In the rows, zero is written as 128.
Known rows, with every step that occurs
nila, gagit, sunob, befa, rozu, kilu, zoru, metos: [147 115 142 114  74 140 107 116 120 118 129  92 136 145 168 149 129 126
  82 130 134 143 123 126 116 124 134  39 115 139  92 163  96 185 147 139
 138 162 128 118 142 150 144 136  89 116 122]
vufeb, lofaf: [126 131 119 112 125 124 128 122 138 133 132 117 152 132 126 145  71 154
 119 141 152 130 128 125 119 138 103 111 134 130 161 114 126 172  98 118
 135 141 121 118 129 137 127 117 124 115 133]
kilu, zoru: [109 120 128 116 115 142 125  90 120 134 117 155 122 143 158 116 133 156
 108 139 135 129 134 146 124 122 119  91 125 137 133 104 129 172 118 122
 136 131 111 137 132 130 131 131 125 122 144]
nadu, rosi: [113 116 134 124 131 128 135 127 120 125 126 140 118 133 112 121 122 129
 174 144 129 127 118 137 126 121 139  98 151 117 132 101 136 159 127 127
 119 139 102 127 133 128 125 122 130 147 135]
gagit, sunob: [142 126 121 135 139 132 139 134 117 118 127 113 144  90 119 121 122 124
 134 138 141 128 136 127 126  92 143 129 123 123 121 113 126 111  90 125
 119 139 127 133 127 132 128 131 121 134 120]
sunob, befa: [134 133 137 119 130 119 118 120 135 128 127 116 117 141 130  97 104 135
 111 126 134 129 127 112 130 148 132 106 130 119 102 138 121 145 139 140
 133 148 144 121 135 137 134 133 121 125 185]
tigaz, zuva: [127 108 138 133 140 137 131 128 130 121 122 137 163 151 141 132 119 134
 122 127 137 131 126 131 137 169 117 114 124 119 143 105 125 149 139 132
 159 127 122 127 125 136 135 130 137 117 109]
nila, lofaf: [127 137 140 112  70 132 121 131 125 123 130 114 157 145 121 133 124 138
 117 135 148 125 115 133 114 137 106 116 126 125 153 110 128 165  96 110
 141 128 131 127 136 112 125 128 120 120 135]
gagit, zuva, zoru, metos, rosi, nadu: [135 121 139 117 107 133 126  99 141 117 131 117  95 147 178 166 132 154
 162 115 139 148 150 147 126 146  70  75 115 119 109 140 105 170 133 146
 192 114 107 113 138 127 150 141 126 121 140]
sunob, befa, rozu, kilu, zoru, metos: [121 126 132 108 113 120  91  99 135 130 130 126 104 193 173 129 122 137
  52 129 126 142 124 119 116 159 123  44 121 144  93 160 105 165 140 149
 141 164 136 112 134 151 134 144 104 112 129]
sunob, gagit: [146 126 135 128 108 138 133 131 120 127 122 100 135  93 124 152 111 123
 138 130 125 133 114 130 138 157 143 129 129 133 124 145 115 156 177 132
 135 130 121 125 127 132 133 132 123 132 141]
tigaz, zuva, gagit, nila, lofaf: [144 132 144 115  29 153 125 140 124 115 130  86 197 168 135 158 128 138
 130 141 141 126 113 137 133 159  93 133 130 108 175 121 106 180 150 124
 191 130 106 136 129 150 124 134 125 116 100]
tigaz, zuva, gagit, sunob, befa, rozu: [166 123 135 127 134 130 119 139 121 119 121  78 157 149 137 138 112 124
 106 133 134 135 130 111 145 147 161 105 121 113 122 126  99 160 160 129
 176 155 126 133 132 161 121 133 105 127  94]
gagit, zuva, zoru: [141 116 135 119  98 137 112  95 134 129 122 101 106 144 157 141 138 143
 123 120 149 140 133 152 136 141  93 119 116 127 124  95 110 121 107 134
 193 114 141 130 133 126 150 137 143 128 158]
befa, rozu, kilu, zoru: [113 114 117 121 125 134  97 115 131 138 124 146 146 180 152 148 132 129
  61 140 129 137 115 134 119 137 136  94 120 152 133 117 112 157 121 134
 132 135 124 139 126 136 123 137 117 126  96]
kilu, zoru, metos: [106 129 134 110 107 137 128  79 121 127 127 151  97 147 183 130 145 156
 109 130 127 134 145 147 116 124  95  59 121 145 124 137 125 170 132 127
 139 140 104 114 134 141 139 135 116 109 108]
tigaz, zuva, zoru: [125 116 134 122 120 136 121 102 131 136 116 141 145 165 164 131 128 141
 114 126 152 135 153 138 133 148  85 105 122 117 163  90 116 139 144 143
 196 114 124 131 131 129 147 135 150 116 118]
metos, rosi, nadu: [122 122 121 135 150 130 143 148 142 125 129 154 147 127 122 146 101 136
 173 135 120 134 139 115 125 132 119 102 132 111 121 138 123 200 149 133
 122 122  91 137 133 114 116 130 116 135 146]
gagit, sunob, befa: [148 129 128 126 137 124 131 131 119 116 125 102 133 107 121  93  99 133
 118 135 147 127 129 110 129 108 150 106 123 114  94 126 120 126  99 136
 125 157 143 127 134 138 132 137 115 132 172]
sunob, gagit, nila, lofaf, vufeb: [151 139 142 119   4 143 141 142 119 114 130  63 195 141 121 159 146 114
 133 155 161 122  84 141 120 164  84 129 129 128 126 132 126 206 169 130
 137 126 118 136 126 142 142 139 116 128 134]
lofaf, nila, gagit, zuva, zoru, metos, rosi: [141 113 148 129   5 131 126 123 146 113 127  90 140 160 169 171 164 147
 149 110 170 145 135 163 125 143  60  72 139 116 117 143  92 209 208 135
 194 121 116 116 140 130 151 138 120 129 126]
lofaf, nila, gagit: [137 125 144 138  26 132 136 140 136 116 125 112 168 149 128 151 143 125
 146 115 149 130 112 140 126 131  92  96 138 116 122 151 119 195 207 124
 138 125 118 123 134 130 136 127 119 129 115]
befa, sunob, gagit, nila: [177 126 124 130  72 139 111 135 127 124 129  87 156 101 131 129 133 131
 133 136 155 126  93 142 132 127 137 154 132 129 129 162 111 157 166 137
 123 138 125 143 122 155 124 135 123 131  81]
befa, rozu, kilu: [128 120 117 133 130 122 100 145 135 133 132 122 147 168 128 158 131 106
  79 131 122 136 111 119 121 141 146 120 122 143 125 139 113 120 131 139
 125 137 137 133 122 134 119 135 119 131  85]
rozu, befa: [126 133 124 122 128 116 116 125 134 131 131 114  94 168 138 112  99 136
  93 125 127 136 145 119 124 121 129 109 131 126 117 117 122 147 142 135
 119 139 149 122 126 134 141 130 123 122 186]
kilu, zoru, zuva: [112 107 138 121 114 151 116 114 122 119 117 149 110 161 177 114 120 157
  93 130 134 132 132 155 129 150 117  72 116 141 115  96 120 203 129 115
 176 131 117 129 135 136 127 140 134 120 137]
lofaf, nila, gagit, sunob, befa: [152 124 145 138  36 129 136 142 129 109 123  91 179 132 121 122 121 127
 140 120 164 131 114 126 126 115 114  83 133 107  96 151 115 188 182 132
 136 151 132 121 138 135 140 133 107 131 151]
zoru, zuva, gagit: [140 126 141 131 111 144 116 162 122 113 125  96 106 138 152 153 126 120
 122 117 113 133 128 138 143 149 142 117 122 130 120 143 101 171 185 109
 199 127 125 123 131 148 114 132 128 129 121]
nila, lofaf, vufeb: [120 138 141 125  73 119 137 142 119 125 128 108 170 165 127 141 161 112
 112 140 171 121 102 140 110 139  82 103 121 129 125  97 140 202 128 108
 136 122 124 130 132 116 134 128 116 126 136]
vufeb, lofaf, nila, gagit: [133 126 135 123  33 130 130 132 143 123 129 101 192 147 124 162  89 151
 135 130 172 132 116 136 118 138  69  89 143 119 153 136 121 232 171 118
 146 140 112 112 132 138 131 115 117 116 122]
suno, rosi, nadu: [137 133 132 126 137 115 165 133 137 131 128 138 150 132 107 152 133 123
 196 132 109 136 134 124 120 142 139 110 135 111 122 152 145 202 148 124
  89 136  87 121 132 117 137 134 120 136 138]
metos, zoru, kilu: [ 96 122 125 146 124 147 111 151 126 131 129 156 115 159 162 132 127 114
 102 121 135 136 152 146 114 132 121  73 128 153 153 114 106 135 125 129
 130 149 104 147 123 116 114 137 140 137 143]
nila, gagit, zuva, zoru, kilu: [141 108 154 125  58 157 101 132 122 115 126  96 132 145 171 164 139 116
 123 108 147 150 117 159 133 144 112  80 117 133 142 140  93 167 151 135
 185 116 122 129 139 128 150 129 130 125 141]

Rows
[158 126 140 129 121 143 117 163 117 104 126  77 112 122 145 128 102 123
 114 121 128 134 130 127 143 135 150 102 119 118  94 139  97 173 159 115
 196 152 138 122 135 156 118 138 116 133 157]
zoru, zuva, gagit, sunob, befa
[145 121 139 144  34 139 142 145 127 109 124 101 181 123 121 141 138 121
 151 124 160 132 117 139 124  99 108 105 134 113 116 142 119 179 176 124
 131 138 121 125 132 132 137 131 114 134 110]
lofaf, nila, gagit, sunob
[157 117 142 122  79 148 116  99 127 125 116  78 117 108 150 165 119 139
 131 125 146 144 121 153 145 172 116 121 120 132 123 122 101 150 157 140
 194 113 135 126 131 134 154 138 136 130 164]
sunob, gagit, zuva, zoru
[152 123 148 115  73 143 119  91 124 120 125  69  94 108 171 174 134 139
 132 117 140 147 128 155 138 174  94  92 116 138 113 150  96 141 168 141
 196 121 131 108 132 141 162 141 130 121 140]
sunob, gagit, zuva, zoru, metos
[139 139 134 108   7 140 124 133 134 116 138  93 174 164 123 129 135 141
 129 151 151 118 106 133 113 129  86 138 132 119 154 123 126 151  92 130
 134 132 128 138 133 133 128 134 126 119 122]
gagit, nila, lofaf
[130 125 136 122   6 164 109 156 143 116 128  84 128 186 168 161 134 139
 111 136 136 124 145 158 118 155  84 109 127 136 146 101  90 192 140 108
 207 139 116 152 131 134 108 142 135 133 152]
metos, zoru, zuva, gagit, nila, lofaf
[170 137 130 111  37 128  99 136 133 123 133  69 141 156 137 120 108 145
  90 140 169 132 104 133 117 125 122 123 133 125 137 138 107 196 153 128
 125 151 145 133 124 147 137 137 110 120 148]
rozu, befa, sunob, gagit, nila, lofaf
[146 111 140 124  21 136 128 128 145 112 130  82 190 147 130 171  90 157
 137 124 175 137 105 147 126 164  73  85 135 120 142 127 114 230 151 117
 168 133 118 111 132 142 138 118 119 116 138]
vufeb, lofaf, nila, gagit, zuva
[173 132 122 121  77 125 102 132 134 127 133  77 122 142 141 119 106 136
  97 133 152 134 115 131 129 119 141 132 134 127 117 153 106 172 176 141
 116 146 144 135 119 159 139 134 116 125 145]
rozu, befa, sunob, gagit, nila
[138 106 128 124 133 136  98 137 124 113 121 112 133 161 158 110  99 135
  52 138 143 139 123 124 125 141 155  58 110 137  82 105 104 180 101 136
 158 164 149 130 133 146 125 150 113 127 142]
gagit, sunob, befa, rozu, kilu, zoru, zuva
[150 129 119 127 144 108  97 127 133 135 131 117  94 155 144 102 121 138
  84 119 151 135 128 126 122 100 142 117 129 129 121 130 118 155 141 127
 115 144 151 129 121 143 131 128 117 125 143]
rozu, befa, sunob
[ 96 116 125 125 127 152 111 107 121 138 124 165 142 148 154 140 127 139
  77 137 134 138 128 144 119 131 119  95 126 143 137 114 119 169 116 132
 139 128 114 131 125 126 136 140 129 122 159]
rozu, kilu, zoru
[166 136 131 121  39 121 109 141 126 125 131  64 159 172 140 126 135 123
  85 143 184 129  92 140 114 126 104 114 130 129 116 132 117 232 177 125
 122 143 139 135 121 151 141 136 107 124 150]
rozu, befa, sunob, gagit, nila, lofaf, vufeb
[144 121 132 110  65 144  81 135 136 119 128  90 132 211 167 139 110 136
  53 138 122 139 110 127 131 168 140  79 124 132 103 149  86 195 169 146
 182 158 136 136 132 171 117 149 114 123 142]
sunob, befa, rozu, kilu, zoru, zuva, gagit, nila
[150 129 134 119  41 126 135 131 140 114 128  82 198 133 118 136  67 154
 129 134 185 132 120 122 119 127  93  68 141 109 128 135 115 228 150 124
 143 163 123 111 136 146 137 122 106 119 158]
vufeb, lofaf, nila, gagit, sunob, befa
[115 116 132 121  64 171 103 138 124 119 126 124 150 174 172 161 129 136
  81 139 124 139 116 152 129 143 113  99 124 137 138 134  97 201 155 129
 192 132 109 136 125 157 126 149 134 122 147]
rozu, kilu, zoru, zuva, gagit, nila
[148 116 136 115 111 144 104 125 114 115 115  98 103 163 175 121 111 148
  74 136 129 136 136 135 137 135 157  60 115 135  96 113  94 215 147 111
 188 159 119 136 141 160 114 141 107 129 127]
kilu, zoru, zuva, gagit, sunob, befa, rozu
[174 120 131 121 104 125  88 104 133 135 123  77  83 140 166 133 116 149
  87 118 167 148 128 150 136 133 130 110 122 133 118 123  95 174 168 133
 170 133 159 127 125 145 153 136 124 126 176]
rozu, befa, sunob, gagit, zuva, zoru
[122 118 139 118 105 157 113 120 116 121 114 127 105 155 178 141 125 152
 102 128 123 135 136 154 138 140 134  82 121 138 130 115 104 214 167 105
 198 128 108 132 135 148 117 137 126 124 136]
kilu, zoru, zuva, gagit
[138 124 142 116  87 132 113  84 132 120 131  96  81 148 182 156 155 146
 127 111 145 143 140 155 129 144  74  90 112 133 116 131 108 114 116 140
 196 121 139 109 133 139 160 139 134 115 130]
gagit, zuva, zoru, metos
[117 122 138 121 127 132 134 104 140 128 125 155 126 164 182 156 117 149
 155 124 141 144 168 130 124 153  54  59 123 111 142 126 110 192 169 151
 194 121  89 116 137 132 146 140 130 109 100]
tigaz, zuva, zoru, metos, rosi, nadu
[143 135 148 122  17 146 124 174 122 102 132  64 166 187 150 163 157 108
 117 139 149 123  99 147 127 154  86 115 121 123 120 131 110 221 177 109
 196 129 116 134 131 154 121 139 123 126 119]
zoru, zuva, gagit, nila, lofaf, vufeb
[159 122 133 130 118 134  76 128 119 129 128  90  86 145 175 131 108 130
  76 110 173 157 121 151 134 130 136  82 122 140 132 137  87 181 172 137
 161 142 145 127 124 145 147 142 126 124 163]
rozu, befa, sunob, gagit, zuva, zoru, kilu
[159 110 142 131  97 147 126 125 123 111 122  72 138  96 132 163 110 132
 139 123 130 140 103 148 147 190 141 128 118 134 107 139 108 154 155 131
 162 119 132 121 126 135 142 134 127 131 156]
sunob, gagit, zuva
[145 133 122 119 120 140 103 123 113 132 123  97 141 140 144 144 123 127
  74 141 131 142 127 121 131 105 172  90 125 131 116 139  92 172 141 126
 155 163 123 139 133 155 121 141  96 133 145]
zuva, gagit, sunob, befa, rozu, kilu, zoru
[130 120 142 124  19 143 105 130 137 115 130 100 176 170 158 175  91 146
 119 117 194 148 118 158 122 144  50  49 134 125 169 133  99 236 158 127
 189 136 108 114 136 139 145 127 132 115 130]
vufeb, lofaf, nila, gagit, zuva, zoru, kilu
[154 129 136 125  57 152 118 166 127 106 131  79 128 156 152 152 131 124
 126 128 115 128 118 140 141 147 122 136 127 121 127 149 101 171 174 123
 192 130 123 132 129 166 117 139 130 128 112]
zoru, zuva, gagit, nila
[121 120 128 111 126 124  93 108 133 137 123 131 122 189 151 115 110 138
  52 135 133 139 117 117 122 158 148  72 123 138 103 130 110 173 131 146
 136 155 140 130 134 141 128 142 111 123 156]
sunob, befa, rozu, kilu, zoru
[160 144 131 125 123 133 126 138 111 124 126  80 124 103 123 131 113 123
 128 132 130 133 133 112 140  97 160 121 131 114 114 147 103 145 148 121
 153 158 130 130 133 151 124 131 104 136 163]
zuva, gagit, sunob, befa
[150 115 159 113  40 145 114 101 131 117 128  76 107 141 180 181 154 133
 138 105 140 145 135 160 129 147  77  80 114 131 119 150  97 150 158 134
 196 114 131 110 143 136 163 127 121 114 131]
nila, gagit, zuva, zoru, metos
[157 130 131 120  47 148 135 132 127 116 129  78 155 112 124 147 116 128
 147 146 131 127 106 131 134 154 131 147 134 127 127 156 116 151 169 149
 130 133 120 135 125 149 136 138 126 129 129]
sunob, gagit, nila
[171 133 135 127  32 133 121 146 120 120 130  73 191 129 130 142 162 115
 123 146 187 121  76 148 119 135  99 137 127 131 129 142 122 215 168 119
 130 134 119 143 124 148 130 136 112 129  88]
befa, sunob, gagit, nila, lofaf, vufeb
[161 127 123 123 141 112 121 134 128 119 127  88 133 133 123 102 109 125
  99 137 140 130 124 104 127 116 157 105 120 124  87 124 117 118 103 139
 118 163 149 133 135 145 124 135 104 134 123]
gagit, sunob, befa, rozu
[150 146 127 120  52 146 127 139 125 125 134  80 142 141 129 159 142 125
 147 140 118 127 120 133 136 110 129 160 140 118 145 161 109 142 168 132
 150 133 109 141 126 159 121 130 122 131 113]
zuva, gagit, nila
[141 112 126 139 112 148  95 167 136 123 124  88 111 172 167 153 110 114
  63 127 126 140 151 134 127 152 143  77 118 144  99 111  77 158 149 122
 195 166 137 144 127 144 108 148 119 142 161]
metos, zoru, zuva, gagit, sunob, befa, rozu, kilu
[131 116 133 123 111 160 120 127 108 114 116 118 115 127 172 137 126 147
 104 134 131 135 143 153 137 113 137  83 116 134 123 102 103 201 141 103
 191 138 109 135 135 150 119 140 119 128 132]
kilu, zoru, zuva, gagit, sunob
[110 118 118 122 129 132 111 119 139 130 133 161 133 183 169 172 123 138
 102 138 113 146 131 125 110 144 111  50 121 143 116 154 108 211 145 142
 128 136  90 127 132 132 121 142 100 121  81]
befa, rozu, kilu, zoru, metos, rosi, nadu
[134 120 137 116 112 138  81 134 128 127 122 109 108 199 169 139 108 132
  49 129 122 143 115 126 133 172 153  64 119 140 101 144  88 202 175 132
 186 154 136 128 135 157 117 144 112 125 150]
sunob, befa, rozu, kilu, zoru, zuva, gagit
[176 122 139 124  93 135  99  97 125 124 127  81  95  98 177 156 149 139
 123 111 166 145 114 164 135 144 103 105 115 142 119 158  97 151 166 132
 185 129 134 116 128 149 148 139 122 120  85]
befa, sunob, gagit, zuva, zoru, metos
[145 107 152 140  20 139 129 134 137 104 124  89 170 151 134 160 147 133
 147 110 152 137 101 154 136 159  97 100 129 115 107 146 114 189 186 125
 163 118 128 118 131 134 144 128 122 129 133]
lofaf, nila, gagit, zuva
[129 127 145 101  13 167 111 125 121 110 123 104 141 182 172 141 132 161
 100 144 139 128 116 158 125 141 100  82 124 130 151 107 102 237 136 105
 203 134 105 140 139 150 119 142 124 118 132]
kilu, zoru, zuva, gagit, nila, lofaf
[ 88 121 126 125 130 147 123 111 129 128 131 180 131 150 172 165 119 144
 122 133 120 146 139 133 109 137  86  53 124 134 121 152 114 213 144 141
 139 131  82 117 130 124 136 144 113 117 143]
rozu, kilu, zoru, metos, rosi, nadu
[169 143 126 122 123 124 116 142 118 123 128  67 126 122 123 135 120 117
 113 134 128 134 125 109 139 104 172 114 127 121 110 150  98 142 150 125
 146 163 131 134 135 157 114 130  94 138 118]
zuva, gagit, sunob, befa, rozu
